(in the rows, 128 means zero)
Known rows, with every step that occurs:
mozen-guba-pivop-pabu: [173  95 129 130  97 125 145 127  60 163  41 153 129  94 134 114 159 150
 110  87 173 119]
pabu-zovo-zipa-mozen-guba-nafuvu: [ 96  96  91 164 185 168 129 132 116 126 159  99 155 137 132 152 124 104
 134 141 185  99]
zirif-zipa-nafuvu-guba-zovo-pabu: [175 139 117 149 143 104 120 159 162 125 138 123  78 148 144 160 165 161
  80 118 133 169]
nafuvu-zipa-mozen-guba-pivop-pabu: [142 117 146 128 143  84 131  94  89 146 104 131 140  71 105 141 139 195
 139  97 133 112]
pivop-pabu: [169 126 132 134 122 157 181 176  83 162  50 135 128 104 179 136 146 129
 126  70 144 123]
zipa-mozen-guba: [110 135 144  92 121 162 147 140  98 189  78 158 149  73 127 149 121 167
 130 159 128 106]
nafuvu-zipa-mozen-guba: [111 133 130  97 153 117 129 122 130 164 115 139 157  78 116 154 115 191
 169 141 121  79]
zipa-mozen-guba-pivop: [132 133 147 113 118 131 127 110  91 169  75 150 131  76 107 137 143 161
 119 167 124 126]
mozen-guba-nafuvu-zipa-zovo: [144  92  75 138 125 134 121 108 137 117 112  95 166 132 157 152 106 165
 147 129 171  50]
guba-zovo: [153 124 100 153 139 146 180 159 128 130  88 141  76 156 152 111 134 130
 149 141 134 126]
zirif-zipa: [146 128 131 122 115 163 184 180 133 147  60 125 122 109 182  98 200 112
 136 152 126 110]
guba-pivop-pabu-zovo: [173 104 132 178 148 128 154 140  83 120  86 109 112 132 155 115 176 108
 127  92 176 157]
zirif-guba-pivop: [187  99 119 155 172 150 102 140 107 135  60 107 110 130 171  94 166 117
 113 186 128 114]
zovo-zipa: [127 119 104 146 169 160 154 165 131 136  89 116 112 112 172 132 143  92
 157 100 138  84]
pabu-zovo-zipa: [110 105  93 167 201 176 157 168 139 113 133 100 117 147 165 127 143  67
 166 112 180 104]
pabu-zovo-zipa-nafuvu: [126 120 109 154 225 156 109 154 128 110 135  85 106 156 171 148 128  69
 147 104 161 136]
pabu-zovo-zipa-mozen-guba: [ 75 105 108 145 189 171 147 138 115 139 138 114 132 118 124 141 125 107
 142 134 179 109]
guba-nafuvu: [175 127  95 144 127 156 134 166 126 150 101 114 156 142 181 155 144 125
 138 146 135  81]
zirif-zipa-nafuvu: [165 145 148 104 142 143 133 171 125 143  64 112 104 119 184 122 177 112
 116 142 108 143]
zovo-zipa-nafuvu: [142 135 123 129 197 137 101 156 118 133  93  98  99 122 174 156 127  91
 133  93 121 118]
nafuvu-zipa-zovo-pabu: [128 131  98 174 149 119 135 145 191  89 145  96 104 115 187 155 111 150
 166 104 159  93]
pabu-zovo-zipa-mozen: [ 90 117 121 163 208 172 155 151 132 118 142  93 117 134 148 145 129  82
 149 132 152 125]
zovo-zipa-mozen-guba: [ 89 117 122 121 154 157 144 133 109 161  96 136 133  78 129 146 123 131
 133 123 136  92]

Rows:
[ 92  98 115 165 188 140 125 107 110 117 133 105 120 120 110 133 148 103
 133 141 176 122]	pabu-zovo-zipa-mozen-guba-pivop
[151 138 115 142 159 113 117 127 142 136 152  98 168 118 150 175 128 169
 157 147 108  79]	guba-nafuvu-zipa-mozen
[153 120  76 194 140 115 111 136 179  83 170  79 139 149 187 170 110 146
 144 117 158  77]	guba-nafuvu-zipa-zovo-pabu
[179  78 119 189 183 110 136 120 115 125 123  93 118 138 126 158 172 127
 119  44 175 139]	nafuvu-guba-pivop-pabu-zovo-zipa
[125  99 102 182 218 167 134 137 114 113 111  96  73 148 150 101 121 117
 107 177 127 130]	zirif-guba-zovo-zipa-mozen
[153  92 118 196 174 127 149 133  89 103 100  88  97 134 151 116 178  86
 129  67 181 147]	guba-pivop-pabu-zovo-zipa
[186 124 134 127 151 118 133 144 144 135  97 111  85 157 145 144 167 156
 102 126 113 157]	zirif-zipa-nafuvu-guba-zovo
[124 134 101 176 114 161 151 166 162 106 106 114  88 118 202 148 111 118
 121 124 163 119]	zipa-zovo-pabu
[141 124 100 160 194 128 130 143 129 100 113 101  54 163 153 134 116 101
 132 105 131 143]	guba-zovo-zipa-nafuvu
[147  80  83 184 209 173 143 151 125 112  99  94  69 166 173  89 132 102
 120 158 149 107]	zirif-guba-zovo-zipa
[122 153 160 114 123 159 179 163 126 153  76 125 122  85 155 121 184 131
 121 171  98 128]	zirif-zipa-mozen
[111 131 126 118 125 151 161 123 101 160  92 159 110 110 107 130 109 171
 124 170 136 127]	zipa-mozen-guba-zovo
[129 115  74 153 102 139 152 162 121 149 121 184  94 132 131 123 125 157
 118 138 189 118]	mozen-guba-zovo-pabu
[186  91  84 162 194 146  89 146 133 130 124  82 160 153 187 129 138 145
 134 170 131  58]	zirif-guba-nafuvu-zipa
[160  97 125 162 213 139 124 146 101 126 128  79 120 149 158 180 130 114
 107  25 177 155]	pivop-pabu-zovo-zipa-nafuvu-guba
[200  92 132 171 152 113 140 126 113 142 102 109 135 136 129 162 170 153
 118  68 171 147]	nafuvu-guba-pivop-pabu-zovo
[160  91  83 164 177 126 161 138 160 130 128 115  90 158 128 159 126 152
 137  89 146 105]	nafuvu-guba-zovo-zipa
[131  97 109 179 184 165 181 167  89 123 108  96 120 137 175 123 146  79
 137  52 191 128]	pivop-pabu-zovo-zipa
[145 110 108 153 231 145  95 147 145 120 151  82 116 162 153 179 126  99
 137  87 162 133]	pabu-zovo-zipa-nafuvu-guba
[133 100  66 163 115 122 105 126 155 111 152 114 156 128 160 162 105 167
 136 121 192  60]	mozen-guba-nafuvu-zipa-zovo-pabu
[197 141 142  95 170 127  86 150 134 167  95 116 131 129 156 201 123 163
 119  99 108 131]	zipa-nafuvu-guba
[191 108 137 156 193  89  89 112  99 130  98  81 102 118 143 186 150 133
  99  28 130 150]	zovo-zipa-nafuvu-guba-pivop-pabu
[181 109 101 144 149 131 163 147 155 146 108 135 104 156 127 159 127 175
 136 116 135 119]	nafuvu-guba-zovo
[130 102  86 134 165 133 124 126 104 131  98 128  77 144 126 124 110 128
 120 110 163 121]	mozen-guba-zovo-zipa-nafuvu
[158  84 117 146 124 134 145 124  66 147  72 136 135 117 130 111 159 129
 117  97 203 133]	mozen-guba-pivop-pabu-zovo
[211 121 161 129 139  93 117 127 102 141  68  95 108 118 149 150 198 152
  77  75 121 172]	zirif-zipa-nafuvu-guba-pivop-pabu
[130 128 122 111 114 155 124 132  95 180 100 137 174  99 128 168 118 162
 119 171 131  94]	zipa-mozen-guba-nafuvu
[105 111 128 138 154 126 127 103  99 147  97 123 112  80 110 139 142 133
 130 130 136 103]	zovo-zipa-mozen-guba-pivop
[108 112 130 173 189 166 180 152  89 127 121  93 120 118 152 143 138  96
 125  68 167 150]	pivop-pabu-zovo-zipa-mozen
[143 112 125 164 206 155 135 157  85 119 113  83 109 145 175 145 130  77
 120  45 177 157]	pivop-pabu-zovo-zipa-nafuvu
[116 100 137 150 146 122 142 106  69 145  84 120 111  71 113 138 145 136
 105  84 147 124]	zovo-zipa-mozen-guba-pivop-pabu
